What can hang from each mark
X: S U
Y: B C D E N S U
B: Y
E: J
J: E
T: J Y
W: Y
R: N
C: P R
F: W
S: X
V: S W
P: C
U: Y
D: F
K: B
N: R Y

(in the rows, 128 means zero)
Known rows, with every way that one mark hangs from another
W(Y(B D N S)): [123 129 133 176 132 152 115 134 106 128 135 128 122 125 175 146 100  96
  88 129 107 124 115 121 102 127  94 111  99 159 106 126 119 127 107 133
 154 139 121 157 119 157 114 139 164 125]
Y(C D E N S(X) U): [132 138 143 138  99 132 116 159 163 107 147 145 141 116 161  90  92 117
 125 161  94 176 131 115 102  92  95 175 113 139 173 118 144 127 129 110
  79 167 124 166 156 174 156 116 161 146]
R(N(Y(C D E))): [117 142  95  96 109 123 125 158 134 138 144 119 155  82 126 149 161 102
  77 172 101 144 136 129 108 110 136 118 105 134 110 128 137 128 145 139
  66 116 122 119 128 117 131 123 122 173]
N(R Y(C D(F) E S)): [109 104 134 107  77 199 129 130 124 112 128 101 164 111 164 147 130 106
 123  97 108 163 115 109 106 121 106 114 142 138 124 124 107 127 128 181
  54 160 129 144 161 147 147 117 118 147]
Y(B C S): [154 115 138 136 115 130 107 122 144 142 137 140 121 151 110 144 108 124
 118 116 169 117 114 104 118 140 133 109 130 120 126 136 120 127 103 136
 126 163  87 134 119 147 138 129 146 116]
V(S): [113 110 107 147 121 100 132 112 122 140 147 112 129 122  95 109 121 154
 145 172 216 116 153 137 153 186 176  96 162 104 125 122 107 142 124 134
 159 113 113 108 120 110 113 144 142  85]
C(P): [123 131 102 155 151  97 150 118  97 143 159 121 115 166  83 126 134 151
 127 106 189  90 139 127 156 171 157  92 158 129 113 146 118 135 108 111
 181 114 111  92 106 100 104 125 167 103]
P(C(R(N(Y)))): [129 127 101  87 148 110 146 106 134 129 105 127 151 108  93 144 163 158
 156 109 161  91 130 118 127 126 151  91 103  93  81 148 136 157 138 137
 156  81 139 106 116 103 120 119  83 142]
X(S U(Y(D))): [ 97 143 124 165 131  85 150 151  71 141 139 112 134 113 142 111 163 126
  86 170 145 131 139 157 144 160 187 163 162 163 140 101 132 119 128 158
 130 135 159 137 111 105 131 127  98 123]
F(W(Y(C(P) U))): [155 129 101 108 134 138 115 127 128 133 140 112 129 121  92 143 143 144
 150  89 105 131 161 126 138 144 110 122 146 110 139 148 130 136 137 107
 100 116 107 116 121 111  92 140 211 107]
R(N(Y(B C U))): [136 135 122  90 157 114 101 123 136 146 165 121 132  86  92 148 152 120
 109 161 120 138 131 134 106 102 138 123  88 123 126 149 149 131 131 118
 119 103 112 139  90 125 120 123 101 141]
W(Y(C(P R) D(F) E N)): [118 113 132 133 123 198 133 144 117  96 110 109 135 174 172 161 117 104
 137  95  75 147 115  92 126  98  80 116 112 149 119 135  96 141 163 135
 123 155 162 103 148 158 154  99 164 164]
T(Y(D N(R) S)): [116 137 134 152 121 117 144  98 119 104 117 159 125 146 181 130 118 123
 120 112 156 120 107 110 125 141  96 112 167 174 119 106 118 125 116 148
 138 118 124 156 132 133 121 123 115 124]
P(C(R(N(Y(D U))))): [137 137 110  90 139 123 149 125 119 142 112 120 157  92  89 139 147 134
 134 151 121 133 128 123 110  79 132 110  95 124  92 162 146 154 153 131
 104  95 159 141 111 111 131 123  78 160]
C(P R(N(Y(B S(X))))): [125  97 159 104 154 129 150  87 106  97 153 157 108 153 148 159 130 153
 171  39 137  50 132 108 155 134 110 106 108 116 102 162 140 166  91  96
 179 104 152 120 113 154  92 109 127 101]
U(Y): [123 140 100 151 155  94 151 117 102 150 157 103 138 129  92 120 160 138
  97 149 166 122 144 155 156 182 176 122 156 116 136 114 130 123 126 137
 163  99 127 108 119 104 110 134 111 112]
N(R Y): [101 116  93 121 135 113 143 100  89 139 146 122 141 109 102 119 150 156
 133 101 181 111 144 147 133 159 171  93 142 125 123 130 112 127 111 155
 156  79 126 134 117  98 108 140 112 106]
J(E): [126 157  86 153 135  90 152 114 117 157 148 103 108 147  71 108 155 116
  88 133 190 113 118 145 148 162 146 124 159 120 126 114 109 112 111 140
 175 115 114 117 113  77 122 137 104 124]
B(Y(C E N)): [119 141 114 126 134 139 102 154 160 121  99 169 107 138 118 122 133 125
 101 180 109 159 126 133  92 126 163 152 116 124 140 119 132 120 130 114
 122 128  86  92 134 127 135 145 113 156]
D(F): [127 147  95 162 152 124 135 106 122 146 150  75 143 141  89 134 138 158
 124 127 211 113 137 122 143 193 145  95 144 121 105 116 109 134 118 155
 189 122  99 120 130  92 113 121 114 120]
V(S(X(U)) W(Y(E(J) N))): [ 87 117 141 133 126 115  76 155 131 104 127 102 127  59 217  65 105 146
 189 193  81 136 172 186 157 150 120 161 124 116 168  90 121 106 151 103
 176  83 176 125 171 122 115 165 138 116]
W(Y(B C(R) E(J) S U)): [146  79 186  82 123 168 110 119 148 138  91 122  99 132 105 119  95  94
 165 130  51 162 104 150 118  55  61 156 102 118 143 128 132 115 169 105
  90 160 151 148 164 178 189 117 162 104]
S(X(U(Y(C)))): [145 147 114 123 138  82 120 134 109 130 145 124 158 114 152 104 163 148
 139 142 134 113 176 159 162 157 170 170 144 115 148  96 136 113 130 132
 142 110 135 121 139 113 136 141 107 131]
K(B(Y(C N U))): [155 148 143 144 158 124 109 141 167 128 112 157 112 119 106 123 128 131
 109 157 117 177 119 143 102  99 151 147 107 125 139 134 153 109 134 119
 133 118  73 144  99 132 121 142  65 147]
K(B): [144 143 117 171 152  89 130 128 141 168 152  98 125 126  63 119 131 147
 118 122 197 119 121 149 148 159 164  96 145 117 107 126 128 101 114 147
 187 117  82 153  98 101 109 128  94 113]
P(C(R)): [152 122 105 126 134 113 142 110 131 153  92 131 142 158  56 112 126 166
 167 111 198 104 124 116 135 137 157  96 138 101  99 144 116 146 132 139
 171 116 121 123 124 106 146 128 110 131]
B(Y(D E U)): [124 156 113 143 140 137 128 149 121 176 117 137 114 118  52 118 135 112
  81 217  95 172 132 165 100 113 148 155 138 150 118 131 143 112 144 125
  88 125 108 146 137 112 112 150 107 131]
V(S(X) W): [128 119 104 141 110 109  98 120 130 131 162 120 150 112 109  82 119 182
 172 158 207 114 167 140 176 218 158 103 170  99 153 122 108 150 117 129
 170  91 128 119 137 107  77 170 110 102]
E(J): [129 142 101 140 150  84 147 119 108 156 131 104 127 132  86  90 132 136
 121 140 196 107 146 160 155 157 157 105 134 125 123 110 122 117 137 111
 183 113 106 106 131 101 133 146 151 109]
K(B(Y(D E N(R) S))): [102 133 171 158 115 163 121 146 157 134  95 175 102 142 157 139 105 108
 102 130 113 157  83 130  89 100 134 134 139 166 118 134 132  92 103 148
 119 145 107 174 121 144 113 132  80 138]
T(J(E)): [130 164  88 159 132  81 155  79 116 139 149 105 102 140  62  99 134 125
 105 130 190  93 115 144 151 151 138 119 127 111 118  92 111 107 120 123
 190 118 112  95  70  72 136 135 118 116]
P(C(R(N(Y(D E))))): [119 130 111  95 125 136 144 141 136 141  98 124 151 101  97 143 152 117
 126 152 105 125 116 118 106  90 140 107 104 120  81 151 132 145 152 147
 106 106 150 126 128 115 134 119  90 171]
X(U(Y)): [110 150 115 150 159  76 138 129  93 155 146  96 128 111 136 127 163 140
 111 163 151 111 147 166 153 166 189 151 150 130 135 108 136 101 116 144
 165 105 146 123 117  85 119 134  95 109]
F(W(Y(D N))): [131 163  83 161 138 126 119 148 121 135 127 113 142 104 149 131 128 128
  93 121 135 116 148 118 122 164 129 112 117 134 117 121 118 125 123 136
 148  99 113 147 124 102  76 156 182 132]
P(C(R(N(Y(E S))))): [116 105 136  86 124 134 139 118 164 118  98 124 131 101 118 154 141 138
 162 111 111 106 107 111 105 106 119 111 110  84  91 147 144 159 127 132
 107 117 148 113 140 126 143 101  94 137]

Rows
[143 113 122  73  97 147 102 112 160 113  98 139 143 138 164 184 144 157
 172  88 144  94 126  97 141 159  73 105 123 116 127 148 131 152 133 138
  84 114 169 112 148 127 110 119 115 128] | V(W(Y(C(R(N)) S)))
[ 99 136 158 127 101 120 126 148 106 101 117 157 143 133 252 143 132 114
 111 128 127 141 118 115 113 106 150 161 132 172 158 120 128 102 107 150
  93 155 175 141 120 142 154 118 118 143] | X(U(Y(C D N(R) S)))
[158 146 103 131  92 149 107 147 148  90 115 144 166 112 207 122 117 134
 129  71 107 117 166 100 123 156  85 137 115 117 137 107 124 147 121 127
  97 134 103 150 163 149  97 155 204 135] | F(W(Y(C D N S(X))))
[110 149 131 171 144  78 122 133 129 101 142 139 117 119 209 104 107 164
 162 114 167  85 149 134 134 156 141 160 120 130 138 104 140 121  85 111
 185 127 130 145 138 122 127 126 136 107] | Y(N S(X(U)))
[121 155 116 138 148 166 142 141 114 156  90  97 127 137  95 115 140  95
  83 180 112 148 133 166 128 137 134 132 121 149  95 103 121 116 157 138
 131 143  99 111 164 109 123 153 107 147] | B(Y(D(F) E(J)))
[166 125 133 130 143 135 130 129 139 136 112 153 112 170  84 147 147 128
 110  99 137 126 130 137 140 140 155 106 150 121 100 152 133 116 125 123
 136 133  61  95 102 120  99 149  98 132] | K(B(Y(C(P))))
[116 133 140 144 127 139 128 149 128 110 134 108 132  92 176  72  97  98
 129 153  45 158 154 173 119  89  59 170 100 140 151  94 143 121 158  91
 119 131 152 158 180 169 151 133 193 118] | W(Y(D E(J) N S(X) U))
[133 130 111  85 153 109 145 109 134 133 118 118 143  94  74 139 155 158
 165 133 138 120 132 126 115  99 139 116  98  98 100 159 152 159 142 122
 136  78 153 127 108 104 132 116  75 139] | P(C(R(N(Y(U)))))
[102 125 131 138 131 104 128 139 114 116 151 110 128  62 166 105 129 146
 156 123  93 108 162 169 133 145 137 165 126 103 129 107 138 115 104 133
 123 117 136 146 163 116 127 133 115  98] | N(Y(E S(X(U))))
[129  82 162  92  95 160 181 137  98  98 111 131 130 136 161 132 104  88
 127  71  64 135 121 129 146  64 103 111 120 128 129 151 126 137 161 110
  52 170 159  88 159 166 168 126 165 128] | N(Y(C(P R) D E(J) S))
[161 100 166 110 119 138 120 107 147 143 121 149 105 164  89 142  89 136
 159 111 153 135  98  97 121  93 117 136 118 126 144 156 133 136 121 122
 106 165 131 158 120 158 161 110 123 104] | Y(B C(R) S U)
[140 148  79 145 147 154 118 112 131 144 125  61 147 111 102 154 150 153
 136  90 161 102 158 125 144 210 120 100 142 105  98 112 105 135 123 159
 168  99  93 131 145  82  75 139 156 105] | D(F(W(Y)))
[162 158 121 143 111  93 141  60 158  55 126 145 112 138 166  89 123 118
 133  88 117  99 121 124 159 134  51 157 124 102 139  58 125 128 139 107
 167 131  95  94 110 130 161 126 106 135] | T(J(E) Y(C N S(X)))
[142  90 160 109  91 169 130 138 125 136 119 139 124 122 128 149  99  89
 111 112  73 149  93 108 106  72 118 123 103 128 125 150 119 129 134 148
  62 165 137 153 138 168 155 129 106 139] | N(Y(B C(R) D E S))
[127 120 160 125 133 155 122 138 157  80 125 190  97 152 151 114 115 135
 148 128  57 155 138 129 111 103 104 182 128 120 163 137 155 142 118  72
  99 154 110 104 151 170 129 129 155 130] | B(Y(C(P) E N S(X) U))
[ 80 140 141 136 131 121 145 144 102 137 126 131 135 134 158  86 132  92
  94 172 113 160 114 154 128 100 158 142 138 171 164 101 123  93 146 121
 153 116 174 129 133 134 148 128 136 147] | U(Y(D E(J) N(R)))
[138 136 107 101 144  99 135 107 155 148  93 139 138 157  77 136 151 165
 170 129 208  82 120  99 128 135 148  97 123 111  84 146 128 153 132 126
 175  99 135 113 109 101 131 110 105 142] | P(C(R(N)))
[128 135 119 152 132 135  93 128 137 101 161 119 136  89 171 107 113 163
 164 118 105 133 152 145 131 165  74 144 123 115 172 120 144 144 112 111
 148  91 149 154 153 139  86 137 132 110] | V(W(Y(N S(X) U)))
[122 118 145  58 145 133 147 120 140 122  66 184  93 188 110 145 157 123
 147 126 106 102 126 131 142  96 130 133 120 127 109 150 141 137 162  74
 115 126 140  54 140 128 141 123 136 141] | B(Y(C(P R(N)) E(J)))
[148 113 149 132 123 131 117 117 129 136 143 130 130 143 125 146 135 106
  97 124 128 134 115 120 137 144 141 128 138 118 141 129 129 129 112 140
 120 152 110 119 117 154 136 129 120 119] | U(Y(B C S))
[107 123 161 143 127 111 112 159 147  80 142 155 108 144 218 116 105 140
 168 104  95 111 137 113 124 115 119 171 129 129 160 120 138 115  98  91
 137 163 133 109 147 149 153 108 180 129] | Y(C(P) E N S(X(U)))
[119 164 111 181 153 134 134 140 118 136 159  81 144 124 129 123 114 127
 101 168 168 162 121 113 113 130 130 124 112 161 133 126 123 130 124 139
 162 136 124 156 118 118 120 111 115 147] | Y(D(F) N U)
[116  83 147  93 107 146 146 105 101  97 153 145 129 130 137 139 133 139
 160  60 117 137 131 122 121 103 115 114 150 128 152 167 132 144 113 123
  77 131 143 120 119 143 135 120 160 102] | N(R Y(C(P) S U))
[158 106 183 126 130 133 114  77 154 108 143 127  70 139  80 129  93 106
 149 135  51 134  91 119 139  82  53 139 134 128 132 111 140 119 144  88
 114 169  89 108  82 158 163 101 152 108] | T(J Y(B C(P) E S U))
[144  81 175  94 118 163 120 124 144 132 133 128 105 102  96 141  99 116
 147 122  63 167  94 122 100  65 111 144 100 105 154 152 138 129 132 129
  67 150 140 159 138 168 164 112  99 116] | N(Y(B C(R) E S U))
[124 109 168 117 117 133 123 134 179 108 116 148 104 140 137 124  86 135
 165 138 111 166  93 100 101  77 110 160 111 118 180 140 143 134 133 109
  86 160 157 145 144 162 178  87 130 118] | Y(C(R) E N S U)
[ 84 150 131 179 144  84 141 160  83 110 140 125 125 111 188 107 150 122
  85 175 135 143 126 140 128 144 189 175 137 167 160  98 135 118 122 142
 161 129 172 136 100 116 140 124 102 135] | X(S U(Y(D N)))
[127 122 123  73 132 180 116 121 168 116  99 101 126 160 124 196 159 145
 180  63 113  96 130  78 143 151  83 111 132 109  99 144 117 149 145 131
 118 123 144  99 144 112 105  89 173 132] | D(F(W(Y(C(P R(N)) E))))
[108 112 144 130  92 143 141 132 113  93 128 183 128 188 201 142 105 121
 128  70 164 119 108  77 113 110 120 103 147 173 145 156 113 133 100 120
 110 169 137 117 115 157 136 114 192 141] | Y(C(P) D N(R) S)
[145 155  74 148 124 130 126 138 111 164 126 100 150 106 103 138 139 132
 100 118 140 111 158 136 135 176 129 106 142 128 100 120 110 123 131 151
 123 101 103 148 133  90  71 166 180 113] | F(W(Y(D)))
[139  99 194 121 121 139 143 133  82 124 121 153 110 183 188 173 116  95
 118  94  94 112 101 105 148  85 136 144 133 166 128 162 126 120 115 131
  96 180 179 125 106 160 148 120 119 128] | X(U(Y(B C(P R) D S)))
[148 116 139 125  82 189  67 161 148 155 129 123 136 113 131 152 107  85
  96 152  58 161 106 123 107 124  74 120 132 146 136 136 111 113 128 158
  57 159 126 154 145 154 115 144 134 153] | V(W(Y(B C D E S)))
[144 116 153 113 115 150 127 144 120 165 120 139 129 161  90 130 122  89
  92 166  90 163  96 121 128  90 153 138 131 145 143 137 117 115 153 150
  98 151 151 141 120 152 157 124  97 159] | U(Y(B C(R) D E))
[160 143 126 137 121 128 108 143 123 176 150 133 132 133  65 120 109 107
  89 179 140 164 114 124 111  98 140 126 118 158 133 147 126 116 136 131
 104 150  98 166  99 138 138 136 132 148] | Y(B C D U)
